What can hang from each mark
vita: tuge
getog: vita
kiko: roba tuge tuzeg
tenug: getog roba
tadi: tuge tuzeg
tuge: kiko tadi vita
tuzeg: tadi

Every row comes from one small tree of marks. The marks that hang from a mark follow it in brackets, in alphabetical order. Every link used is in the known rows. Which tree was each row made from?
Known rows
tenug[getog[vita]]: [ 22.3  -2.6  -4.3   2.4 -20.6   9.5  20.0  15.8   1.3  -5.5   8.3  -1.4
   5.4  21.0  22.8 -39.1  -0.4  12.6  -4.8  22.1  19.1]
tenug[getog roba]: [ 19.1  -0.5  -7.8  -1.4 -29.5  27.5 -12.6 -15.9  -8.8   6.9 -10.3 -15.5
  -1.7  20.5  39.3 -22.0  -4.6   7.2   8.7  11.1  -2.5]
vita[tuge[kiko[roba] tadi[tuzeg]]]: [-13.3   7.9   5.2 -32.7   0.7   4.8 -19.4 -26.0   8.2   4.8   0.2 -21.6
  -2.5  -4.0 -13.6 -17.5   0.4  -6.2  -4.4  -6.7 -26.1]
vita[tuge]: [  2.9 -17.7   4.3  17.5 -25.9   9.1 -19.6   1.4  -6.4  -1.8 -14.9  -6.9
   3.7  -2.2  -4.2   5.8  -4.4   4.4  -0.8   0.8  60.4]
tuge[kiko tadi]: [ -1.0   7.1   7.5  11.6  -9.0  -2.7  20.6 -21.7  -2.0  10.0  -4.0 -32.9
  -0.4   3.3   3.7   7.2   1.9   0.3   8.4  -4.0   0.5]
tuge[kiko[roba tuzeg] vita]: [ -7.1  -4.4   6.3   8.7   0.0  -4.2  -6.2   7.0  -3.0   3.6   1.2  27.8
  -1.4  -2.7 -12.7  17.3   3.9  -4.9  -4.9  -7.2  -4.9]
vita[tuge[kiko tadi[tuzeg]]]: [-22.0   1.6 -15.7 -23.6  -3.5   3.5  -5.9  -7.5   3.0   6.7  -4.4 -41.7
  -0.8   1.3 -13.6 -11.6  -2.7  -0.8   2.2   0.4  -1.1]
kiko[roba tuzeg]: [ 18.7 -11.8  16.0  23.5 -12.3  12.6   0.1  -2.4  -4.8  -3.3  -7.3  17.1
  -4.8  -1.7 -14.5  23.3   3.4  -2.5 -12.1  -2.1  22.5]
tadi[tuge[kiko[roba tuzeg] vita]]: [  1.4   9.8  12.9 -16.0  13.6  -9.1   0.5  -0.2   1.5  -1.4   8.9  30.0
   0.6 -10.7   7.2  22.8   4.5 -20.8  -2.5  -7.5 -15.4]
getog[vita[tuge[kiko[roba] tadi]]]: [ -6.4   6.3  21.0 -30.4  -1.9 -13.0  -5.7   0.0  17.6 -13.2   2.2  -5.3
   0.4  -0.7   7.0 -32.9   2.3   9.6  -2.0   3.4  -8.7]
tenug[getog[vita[tuge[kiko]]] roba]: [ -1.2   2.6  -5.6 -46.1 -21.4  -0.9  -7.4  17.9   9.8 -11.9  -2.6 -18.4
  -1.8  19.9  50.7 -61.3  -5.4  10.9  11.7  28.5   1.6]
tuzeg[tadi[tuge[vita]]]: [  3.9   7.3 -16.2   3.6  17.6   2.2  -5.9 -18.9  -5.6   6.9  -0.6  13.8
   6.7 -16.9   4.6   8.8  -1.2  -2.6  10.7  -5.3 -29.1]
tuzeg[tadi[tuge[kiko vita]]]: [ -7.8  17.5  -4.8 -11.7  24.0 -13.4  10.0 -21.9  -0.2   7.3   5.8   1.2
   4.9 -21.1  14.3   4.6   0.8 -17.2  16.5  -5.1 -34.9]
kiko[roba tuge tuzeg]: [ 19.9 -10.8  19.4  55.5  -4.9   8.0  17.5  13.1  -9.0  -5.7  11.1  12.6
  -6.0  16.7 -10.2  31.0   0.9  -7.8 -19.0  -5.8  38.3]
tuzeg[tadi[tuge[kiko[roba] vita]]]: [  2.2  23.5  17.2 -22.7  26.8 -11.1  -2.8 -43.9   4.9   7.6  11.1  22.0
   4.3 -27.1  14.8   1.2   4.2 -21.1   9.4 -12.0 -59.9]
getog[vita[tuge[kiko]]]: [ -4.8  -5.7  14.0 -13.7 -12.6 -10.4   6.7  15.3   8.0 -16.9  -3.5 -15.1
   1.4   2.1   5.9 -28.4  -0.9   0.4   1.6  16.3  49.1]
tadi[tuge[kiko[roba]]]: [ 20.6  19.4  50.6 -18.8   0.5   0.0  12.0 -49.9   5.1  -2.7   7.8  -2.3
   0.1 -17.4  22.8   8.5   6.1 -38.3  -1.2  -6.7   0.5]
vita[tuge[kiko]]: [-10.3  -7.3  16.3   1.8 -20.9  -6.7  -3.7  -6.4  -0.6  -0.9 -10.3 -20.2
   2.9  -6.0   3.4   3.5  -2.5  -9.2   6.1   2.2  51.6]
tuge[kiko tadi vita]: [-17.5   4.9 -13.6  17.2  -3.2  -3.3  -1.8  -7.2  -5.3  13.6  -1.9  -9.9
   4.8   5.5  -2.0   7.5   0.3  10.4   9.9 -10.4 -21.2]
tadi[tuge[vita]]: [  9.6   3.2  -2.6  11.7  -2.3  12.8 -14.1 -16.1  -9.5   0.4  -1.9  13.9
   9.0  -2.2   5.7  14.2  -0.3  -8.1   1.0  -7.7  10.7]
tuge[tadi[tuzeg] vita]: [-10.6  -2.0 -43.3  14.5   0.8  28.0 -22.6  -6.5 -10.9  14.9  -4.9  -8.5
   3.1  13.6 -28.6  -4.4  -1.5  15.6  -4.7  -9.4 -33.7]
kiko[tuzeg]: [ 12.0 -17.7  -5.5  31.1 -14.4  11.5  13.2  17.3 -10.3  -1.7 -13.1  -2.9
  -3.6   5.3 -15.2  28.8  -0.2   5.0  -5.1   4.1  47.1]
tuzeg[tadi]: [ 11.2  -3.4  -1.0  26.9  -0.3   8.8  10.3 -22.0  -7.1   7.4  -9.7 -13.3
  -0.9 -13.5  -6.0   5.1  -0.1   3.6   7.0   0.4   4.7]

Write each row's tree
[-14.4  -9.0 -15.8  20.9  -2.6  -7.1   6.9  25.2  -9.3   5.4  -4.5   6.9
   0.1   4.1 -13.6  24.5  -0.5   1.7   2.6   0.1  16.0] -> tuge[kiko[tuzeg] vita]
[ 17.0  11.1  34.9 -21.3   6.6  -8.1  22.6 -14.3   4.9  -6.8   6.7   7.0
  -4.2 -14.1  13.4  22.1   5.6 -31.6  -4.1  -0.1   5.0] -> tadi[tuge[kiko[roba tuzeg]]]
[  1.2  -7.5 -15.2  50.5  23.6  -4.4   0.7  22.9  -9.3   5.9  14.1  35.1
  -2.7   7.2 -18.1  26.1  -1.5   9.4  -7.5 -11.4 -22.1] -> kiko[roba tuge[vita] tuzeg[tadi]]
[  9.4   3.5 -11.7  -7.8  28.5  -1.8  -9.6   2.3  -0.1   2.3   4.0  43.0
   1.1 -20.8  -3.0  21.8   1.6  -0.8  -0.2  -8.5 -45.9] -> kiko[roba tuzeg[tadi[tuge[vita]]]]
[ -8.4  -5.4   7.8 -19.0   9.7 -21.0   2.0   8.6   8.3  -0.3  -4.2   6.6
  -5.6 -22.5  -7.2   8.6  -0.2  -2.2   3.5   2.4  -2.6] -> vita[tuge[kiko[roba tuzeg[tadi]]]]
[-15.5  14.7 -10.1 -11.6  11.8  12.2 -20.7 -30.5   0.4  14.8   7.6  -2.1
   0.1   1.2 -20.0 -11.0   3.2  -4.4  -4.6 -14.8 -69.3] -> tuge[kiko[roba] tadi[tuzeg] vita]
[-16.6   2.7 -18.1 -38.3   5.0   2.7   3.0  12.8  10.8 -10.5   3.3 -37.4
  -2.1   9.3  -9.8 -44.3  -0.9   8.4  -2.3  14.1  -3.3] -> getog[vita[tuge[kiko tadi[tuzeg]]]]
[  7.5 -11.8  -1.7  58.9   3.6   6.3  -5.6  26.6 -12.4   0.7  14.0  35.5
  -0.7  20.4 -16.8  30.5  -0.3   4.1 -15.4 -11.7  17.7] -> kiko[roba tuge[vita] tuzeg]
[  6.2   4.3  21.1 -41.8 -17.6 -12.5   1.0  12.1  16.9  -9.5  14.5  12.7
   5.6   6.6  30.2 -54.2   0.8   0.6  -3.9  17.9   7.5] -> tenug[getog[vita[tuge[kiko[roba]]]]]
[  5.5   0.4  36.0 -24.3  -5.8  -8.8  -8.2  -4.7  13.2 -18.8   0.7   5.1
   0.2  -5.3   6.5 -32.5   2.2  -5.3  -5.4   7.8  24.9] -> getog[vita[tuge[kiko[roba]]]]
[  4.6   5.0 -21.2  -6.2   7.5  26.8 -18.8 -18.5 -10.1   3.2   1.0   2.8
   5.3   0.3 -12.6  -1.2  -0.4 -16.9  -5.9  -4.4 -12.6] -> tadi[tuge[vita] tuzeg]
[ -3.1   6.3 -17.1  35.9  13.8  22.6 -19.3 -12.4  -9.2  12.1  19.4   7.2
   0.6  26.4 -24.1   0.0   0.0   3.9 -16.1 -19.7 -46.9] -> kiko[roba tuge[tadi[tuzeg] vita]]
[ -1.2  -1.4  37.7  -9.5 -18.3  -7.0 -16.0 -23.4   3.8  -2.2  -3.9   0.3
   0.9 -12.5   2.3  -2.6   0.6 -14.4  -1.6  -4.7  28.4] -> vita[tuge[kiko[roba]]]
[ -9.2  -8.4 -28.4  -8.2  -9.0  20.1 -22.8  -2.7  -1.5   5.4 -10.0 -27.8
   0.5   7.0 -21.2 -10.7  -4.3  13.1  -4.5  -1.8   6.8] -> vita[tuge[tadi[tuzeg]]]
[ 24.5   1.3  -9.3 -14.5 -20.4  24.2  -3.3   7.0   0.5 -10.2  -3.8 -10.6
  -2.3  29.0  40.4 -53.9  -3.1  16.2   3.7  24.9 -10.1] -> tenug[getog[vita] roba]
[-17.8 -11.5 -13.6  -8.2   5.8 -23.1  16.4  26.3   2.7   1.3  -9.6 -11.8
  -4.7 -16.7  -5.7  14.9  -3.8   3.9  11.8   9.7  21.7] -> vita[tuge[kiko[tuzeg[tadi]]]]
[-12.5  -3.6   4.2 -17.4  -5.6 -16.2  -2.0  15.9   7.9  -0.4  -5.6   0.1
  -4.2  -2.8  -3.7  12.2   0.0   8.1  -0.8  -4.3   6.4] -> vita[tuge[kiko[roba tuzeg] tadi]]
[-17.2  -0.3   0.4  -3.7 -15.2 -10.4   0.1  -3.2   2.8   5.4  -8.9 -29.3
   2.0  -1.6   3.4   0.3  -2.7   6.7   9.0  -2.6  22.3] -> vita[tuge[kiko tadi]]
[-11.2   1.4  -7.1   3.3  21.1 -14.4   1.7   7.0   0.4   9.5   1.4  28.3
  -2.9 -15.5 -11.5  13.8   2.7   0.6   4.7  -5.7 -46.0] -> tuge[kiko[roba tuzeg[tadi]] vita]
[ 16.6  23.6  38.9 -26.7  20.4  -9.2  19.1 -52.8   8.9   1.8   8.5  -0.8
  -1.7 -31.6  18.7   2.2   5.6 -32.6   8.7  -5.8 -38.4] -> tuzeg[tadi[tuge[kiko[roba]]]]
[ -3.6 -18.1 -24.8  70.3  -1.8   4.2   8.3  42.2 -18.5   2.1   9.8  14.6
   0.8  27.6 -16.1  32.9  -3.8   9.2  -8.9  -4.9  37.5] -> kiko[tuge[vita] tuzeg]
[ -0.8  -8.2 -11.8  -5.6 -12.2   4.1  -6.7  23.0   6.0 -14.1  -9.3 -11.5
   2.8  11.3  -0.4 -27.3  -3.3  31.7  -0.5   9.2  28.1] -> getog[vita[tuge[tadi]]]
[  0.2  -0.7 -33.9   3.0  24.2  -3.6   5.5  19.8  -5.9   3.7  -2.1  21.7
   1.3 -13.2  -3.6  23.5  -1.8   4.4   7.3  -0.2 -21.3] -> kiko[tuzeg[tadi[tuge[vita]]]]
[-11.3   0.8  -2.6 -18.1  -5.9 -13.4   8.2  16.0  11.7 -12.6  -2.8 -26.0
   1.2   6.9   5.4 -30.9  -1.1  17.5   5.7  11.4  16.7] -> getog[vita[tuge[kiko tadi]]]
[ -1.6  -8.7  17.9 -26.4  -1.6 -13.2   3.7  33.0  12.8 -22.9   1.6  12.6
  -4.2  -0.7  -1.2 -19.3   1.6   0.5  -9.3  14.7  32.1] -> getog[vita[tuge[kiko[roba tuzeg]]]]
[-10.6 -11.6 -39.0  63.7   5.3   1.4   9.9  47.8 -15.5   7.4   9.0   5.2
   0.1  33.0 -17.2  33.0  -3.8  24.6  -5.0  -9.9  10.2] -> kiko[tuge[tadi vita] tuzeg]
[ 17.0  -1.7 -12.0  -0.7  17.7  -1.6  27.7   5.1  -2.2  -1.3  -4.2  -1.3
  -4.1 -17.2   2.6  26.9   0.0  -6.1   5.7   5.6   0.6] -> kiko[tuzeg[tadi[tuge]]]
[  3.2   4.2  12.4  -1.3   2.1  -7.8  18.5  -0.8   4.8   4.4  -0.4  -5.4
  -7.2  -1.0  -3.7  20.1   4.4   0.5  -3.1  -6.0 -15.4] -> tuge[kiko[roba tuzeg] tadi]
